What can hang from each mark
B: W
F: B R W
R: F
A: B Q
E: A
Q: E F
W: A B
C: W

Each row was made from one small tree. The marks that hang from a mark follow it in brackets, in alphabetical order. Every link used is in the known rows. Write each row's tree.
(in the rows, 128 means zero)
Known rows
A[Q[E F]]: [130 122 125 136 105 133 123 157 104 129 137 136 215 132 126 136 149 134
 125 102 121 153 152 134 149 132 141 141 103 120 103 146 143 124 100 129
 108 130 117  98 153 141 134 101 118 138 142 126 135 105 132 174 145 129
 116 172  99 128 180 132  97 154 123  96 114  91  70 119 112  93 117]
R[F[W[A[Q[E]]]]]: [134 102 135 171 155 109 144 118 148 115 144 108 171 167 116 120 215 121
 127  78 132 125 132 123 117 144 155 125 132 131 104 150 169 112  99  95
 101 134 102  99 170 136 134 140  99  84 120 149 136 121  97 140 125 130
 104 125 121 117 138 163 115 123 114 104 166 118 140 102 138  92 110]
B[W[A[Q[F[R]]]]]: [111 138 124 126 131 149 123 107 161  99 149 109 140 128 114  90 135  89
 140  69 144 152 132 100 141 151 117 136 122 150  65 157 121 129  91 120
 122 143 110 127 137 158 123 141 137 114 141 173 116 131 133 166 128 105
 103 169 163 100 134 131 101 155 125  95 136  85 111 139 102  91 139]
R[F[W[A B]]]: [141 109 150 140 184 118 142 126 176  97 135  98 110 128 130 116 228 104
 133  74 145  51 128 117 102 147 168 127 147 137  87 133 159 117 121  96
 142 126 117 163 138 147 121 168 120 103 115 153 110 140  83 136 110 134
 112 107 164 124  85 137 136  81 130 118 152 112 156  86 123 121 121]
B[W[A[Q[F]]]]: [111 138 132 134 136 134 113 105 153 108 131 130 125 135 133  79  82 101
 135 102 139 144 139 103 141 146 147 146  93 142  47 133 122 122  95 133
 132 143 117  83 143 170 123 133 130 121 124 154 101 142 143 165 136 118
 113 153 140 101 127 121  95 153 126  90 131  87 102 133 122  97 132]
E[A[B[W] Q]]: [120 134 130 135 111 141 103 117 110 126 131 144 140 122  95 131  77 141
 130  49 123 161 122  85 163 129 210 146  73 120 117 100 129 121 113 144
  98 136 118  21 149 192 148 155 113  98 158 137  86 160 146 119 128 116
 116 147 109 171 192 128 111 181 120 111 114 116 156 153 149  98 135]
F[B R W]: [136 115 133 155 144 136 166 127 152 124 154  66 165 133  93 115 154 103
 137  30 143  63 124 125 117 135 107 124 160 123 152 160 155 129 112  69
 128 126 117 107 126  99 144 156 153 105 119 137 153 107 127  95  91 120
 114 139 154 118 194 158 138 109 117 142 130  77 140 136 119 132 127]
R[F]: [135 119 124 124 152 126 137 137 141 121 138 128 157 135 108 166 192 134
 131 141 127 136 124 129 129 125 127 125 119 133 118 135 142 127 120 116
 129 126 130 146 140 122 130 132 135 117 127 143 145 118 110 119 123 134
 124 128 130 130 110 139 137 102 124 132 142 142 166 130 130 124 122]
B[W[A[Q[E]]]]: [ 98 125 136 154 129 116 117  97 130 121 127 131 115 155 126 106 155 117
 127  91 129 168 136 111 142 144 154 141 121 135 108 136 135 120 103 127
 115 140 107  97 164 172 127 119  91 108 129 152 123 140 150 160 133 118
 107 132 128 116 116 142  98 174 115  79 156 112 113 116 131  94 126]
C[W[A B]]: [115 122 155 123 123 120 112 119 179 101 110 119  67  95 164  94 179 100
 127  36 140 134 144 108 107 133 125 133 140 128 101 122 134 119 142 136
 155 132 120 230 127 191  99 161  93 133 113 134  79 168 143 165 116 126
 108 100 151 112 102 116 126 123 140 124 126 125 117 106 131 121 138]
W[A[Q] B]: [123 117 147 139 128 123 122 124 156  86 116 124  88 129 159  43 176 118
 130  60 141 121 144 116 112 145 159 133 135 133  85 117 141 111 117 139
 122 135 104 150 131 192 118 162  96 104 141 145  87 153 125 170 119 127
 111 120 146 121  84 126 125 138 134  88 146 106  97  84 124 106 136]
E[A]: [139 131 125 132 121 137 122 122 135 125 127 131 146 129 121 137 120 144
 126 102 123 143 132 111 139 130 149 133 106 118 140 107 129 123 124 138
 113 126 126 101 128 141 125 131 123 109 142 128 121 140 120 116 124 125
 127 135 110 175 129 122 116 143 117 127 121 141 142 123 140 125 129]
B[W]: [111 137 130 124 144 128 119 102 131 128 129 127  97 125 117 150 104 119
 133 130 130 132 118 114 143 135 147 136 110 133 117 131 121 132 118 127
 143 132 134 100 136 139 130 125 134 123 117 137 124 130 151 117 127 118
 126 129 142 115 129 130 117 136 128 119 127 118 148 143 133 125 132]
A[Q]: [127 121 130 133 113 130 129 124 127 112 122 127 141 145 132  86 125 141
 128 103 129 163 134 122 134 129 139 133 114 130 106 125 136 119 114 132
 110 134 113  88 136 142 134 138 114 119 140 129 113 128 138 145 123 130
 122 133 114 130 146 138 121 145 131 114 135 128 113 134 134 111 128]
F[W]: [137 123 132 139 147 129 137 121 142 127 137 103 134 138 115 122 109 123
 126 112 135  82 122 120 120 137 142 128 132 126 128 133 138 125 120 101
 130 126 124  93 134 112 134 140 134 118 114 125 129 133 123 117 126 130
 129 112 130 127 162 140 127 109 127 136 126 119 141 134 133 132 121]
R[F[B W[A[Q]]]]: [148  97 141 180 162 110 166 107 178 103 139  83 159 166 116  81 146 113
 137  38 146 103 134 121 105 139 155 129 129 133  72 139 176 111 100  81
 117 136 100  72 152 153 143 168 125  79 107 156 127 130 110 114 100 131
 108 127 131 112 146 161 133 107 112 112 159 101 142 108 142 112 119]
W[A]: [123 129 132 138 136 119 131 106 153 127 125 124 106 137 141  96 124 106
 129 113 134 123 131 119 111 135 128 126 141 137  99 129 123 122 127 138
 128 136 119 162 128 142 117 143 116 117 123 147 113 140 115 142 133 122
 122 122 136 114  95 126 122 134 129 114 145 126 121 106 123 119 129]
C[W[A[Q]]]: [118 116 136 140 104 120 118  99 174 111 114 128 105 132 152  61 130 116
 124  44 134 190 141 104 112 132 110 130 115 133  73 121 140 114 129 137
 127 140 105 151 141 181 114 144  87 117 118 137  85 163 161 162 130 125
 106 112 123 106 144 129 119 150 135 119 137 131 112 137 146 105 129]
F[B]: [133 124 138 155 127 112 145 131 132 128 128 108 141 124 122 122 109 120
 134  79 131 110 138 138 126 122 124 133 128 119 118 131 141 128 124 114
 134 126 123 112 130 132 139 134 139 124 114 128 145 118 139 111 106 128
 123 135 127 131 150 135 132 129 118 122 123  97 124 118 133 136 129]
E[A[B[W] Q[F]]]: [129 138 123 121 109 152 100 135 116 122 140 147 179 109  86 148  45 131
 132  46 124 140 132  89 172 131 212 155  62 118  83 112 127 124  98 145
 106 133 124  22 150 183 143 144 134 116 161 136  89 149 142 139 145 116
 115 176 104 166 206 117  93 172 115 107  99  90 118 154 134  88 135]
F[R W[A[B Q]]]: [130 119 129 154 134 138 147 124 150 114 153  99 147 136  94  59 136  92
 135  11 141 102 121 100 112 138 156 118 152 137 121 143 146 113 108 106
  93 138 101 106 143 156 142 189 114  96 143 155  98 141 106 137 129 107
 105 138 149 114 194 148 130 144 121 122 144  87 122 127 125  88 130]

Which tree is each row?
[132 127 135 153 139 124 129 153 122 150 154 122 184 110  96 142  95  88
 128  55 131  39 135 119 124 132 183 135 142 118  89 150 143 123 104 119
 113 128 123 118 154 136 133 134 121 141 128 133 115 124  94 157 163 120
 113 163 125 115 202 124 105 143 109 116 115  72  82 109 105  92 114]	Q[E F[W[A[B]]]]
[124 122 132 144 115 120 125 128 133 121 127 141 126 131 127  71 108 108
 130  54 131 135 133 112 120 126 170 129 133 128  85 121 135 112 123 156
 103 140 107 101 144 184 136 166 103 108 143 149  81 150 114 150 146 117
 114 137 121 124 140 126 133 160 126 104 145 107 102 117 136  93 131]	W[A[B Q]]
[107 130 136 141 135 121 120  82 156 103 123 126  82 149 135  77 101 113
 133 100 138 165 129 102 133 144 151 136 107 140  78 126 128 120 106 129
 122 143 111  86 142 172 128 145 109 105 126 158  99 152 147 143 123 116
 113 120 136 110 107 139 108 157 130  96 154 117 133 132 138 103 134]	B[W[A[Q]]]
[141 128 115 125  94 165 117 162 120 118 159 131 225 106  84 119 120 125
 136  19 123 138 137  97 155 128 158 138  99 119 118 126 133 122 104 141
  79 132 110  84 135 162 141 157 140 114 187 142 112 128 103 150 137 110
 109 192 112 172 219 121 110 163 121 121  97  90  99 142 112  85 136]	E[A[B Q[F[R]]]]
[117 115 155 131 107 122 113 116 176  89 106 121  72 109 168  56 171 113
 128  14 140 156 148 101 111 139 136 137 120 133  84 115 144 110 130 142
 141 137 102 185 134 208 105 167  74 121 127 137  71 167 157 183 117 129
 103 103 138 109 120 121 121 136 139 106 134 120  99 107 138 101 134]	C[W[A[Q] B]]
[112 130 130 135  99 130 104 159  84 138 147 148 188 114  91 168 105 120
 133  63 122 131 132 113 169 130 189 150  92 121  96 144 135 128  98 133
 115 132 125  60 165 171 147 119 119 137 150 132 112 122 144 161 154 117
 112 186 113 129 224 126  95 175 116  94 107  67  95 146 115  81 123]	A[B[W] Q[E F]]
[129 107 152 161 137 116 131 125 143 104 126 105 129 139 146  78 191 116
 124  28 140  81 144 115 116 150 173 135 144 128 113 135 161 108 108 105
 112 131 101 120 153 174 122 152  82 104 129 136  94 140 115 169 119 130
 103 113 131 127 134 144 111 136 130  86 148  91  90  77 123  97 118]	F[W[A[Q[E]] B]]
[115 116 139 140  93 120 112 119 148 114 120 145 113 116 133  71 104 108
 127   4 134 179 135  98 116 121 156 129 122 127  79 119 141 114 138 152
 120 139 103 145 144 198 126 163  84 124 130 138  68 175 146 161 142 120
 107 120 123 112 181 124 129 159 127 123 127 116 110 144 153  89 131]	C[W[A[B Q]]]
[118 121 133 161 106 112 123 137 103 138 131 148 155 135 113 100 143 116
 127  49 126 146 138 119 129 125 185 130 141 123 115 132 145 113 116 150
  92 136 103 113 159 181 135 146  83 118 150 142  96 139 114 165 150 117
 108 145 111 130 168 129 119 174 115  95 146 103  88 104 128  81 126]	W[A[B Q[E]]]
[123 132 120 128 108 144 134 168 112 137 162 116 217 115  97 171 201 111
 132  93 125 122 137 138 147 132  96 131 147 127 154 164 130 138 102 118
 115 124 125 177 140 112 124 105 143 142 149 134 166  92 107 159 135 117
 110 185 133 129 163 130 105 137 123 118 112  86  92 120  85 104 122]	Q[E F[R]]
[143 106 133 153 164 117 144 125 154 113 147 118 159 146 102  95 143 111
 133  42 137 102 122 109 113 133 185 122 132 134  80 135 163 109 112 113
 101 136 106  84 157 162 145 177 111  96 129 153  91 148  87 129 136 126
 110 131 139 122 173 146 136 121 115 123 152 103 153 124 146  89 117]	R[F[W[A[B Q]]]]
[133 124 142 125 153 143 142 142 150 101 148  82 126 107 115 113 210 108
 137  44 144  54 122 115 116 148 130 124 160 134 149 143 144 125 119  81
 128 125 122 163 121 128 126 171 137 111 142 135 125 122 111 134 102 123
 113 118 171 130 146 141 134  96 133 130 126  86 136 114 106 122 130]	F[R W[B]]
[124 120 150 122 105 133 105 133 181  87 114 126 121  91 166  64 155 107
 131  17 142 141 158 105 118 138 133 144 107 129  45 120 140 116 119 145
 143 137 111 182 133 202 105 153  98 134 126 136  72 167 147 200 127 126
 101 135 137 101 141 112 107 131 144 103 111  97  73 113 119  93 129]	C[W[A[Q[F]] B]]
[109 130 131 128 120 130 115 125 105 129 130 141 130 124 106 115  83 126
 133  70 129 148 117 102 152 127 187 139  97 131 103 127 132 123 117 129
 117 135 122  49 148 183 149 153 118 113 144 138  94 146 158 127 139 114
 120 141 130 122 190 130 119 166 121 112 123 103 138 155 142  98 132]	A[B[W] Q]
[138 128 141 128 160 149 135 142 178  96 153  79 142 102 123  86 184  75
 141  31 152  25 137 111 107 154 130 130 160 138  91 148 135 124 102 101
 138 132 119 192 119 136 114 165 143 122 132 153 106 128  87 168 114 117
 107 152 181 107 125 123 116  97 131 116 126  59  97  89  83 114 131]	Q[F[R W[A B]]]
[112 134 139 163 136 111 128 123 133 131 142 109 153 123 107 149 105  86
 138  60 137  94 148 128 143 138 149 149 124 124  84 153 137 129  94 121
 146 132 121 119 151 142 131 112 139 130 105 150 151 112 145 146 130 115
 109 168 145 105 140 131  93 154 105  89 129  57  92 103 105 112 124]	Q[E F[B[W[A]]]]
[145 111 145 128 175 127 140 148 155 106 137  95 137 116 120 148 218 124
 134  79 139  45 126 123 116 138 166 128 131 128 123 133 159 123 121  81
 138 122 127 140 138 134 131 159 129 109 120 136 129 131  98 121 108 139
 116 112 154 135 127 139 138  78 128 131 131 115 163 107 122 123 116]	R[F[W[B]]]
[119 142 128 125 124 139 106 116 117 137 137 151 128 113  87 171  73 124
 131  65 121 129 115  93 158 126 199 143  88 117 128 103 124 126 129 143
 121 129 129  68 141 166 139 145 129 110 150 135 109 151 133 106 135 113
 121 145 128 171 174 119 115 165 115 121 110 121 161 149 139 112 138]	E[A[B[W]]]
[145 104 134 149 167 120 147 106 171 101 139 104 140 163 118  87 167 121
 131  85 140 118 129 111 107 142 146 125 131 144  79 138 163 111 104  99
 110 136 105  90 152 136 135 158 116  90 118 157 121 137 107 130 121 131
 109 118 134 115 134 154 129 109 124 118 163 127 154 118 143 101 116]	R[F[W[A[Q]]]]
[148 127 119 128 106 149 114 138 139 107 135 133 200 128 122 108  92 145
 128  86 126 161 147 110 151 132 153 148  75 122  91 113 137 119 100 147
 100 131 115  51 135 160 131 125 132 110 153 129 109 138 122 151 137 128
 119 170  90 160 172 122  96 158 122 110 100 113  89 128 128 101 126]	E[A[Q[F]]]
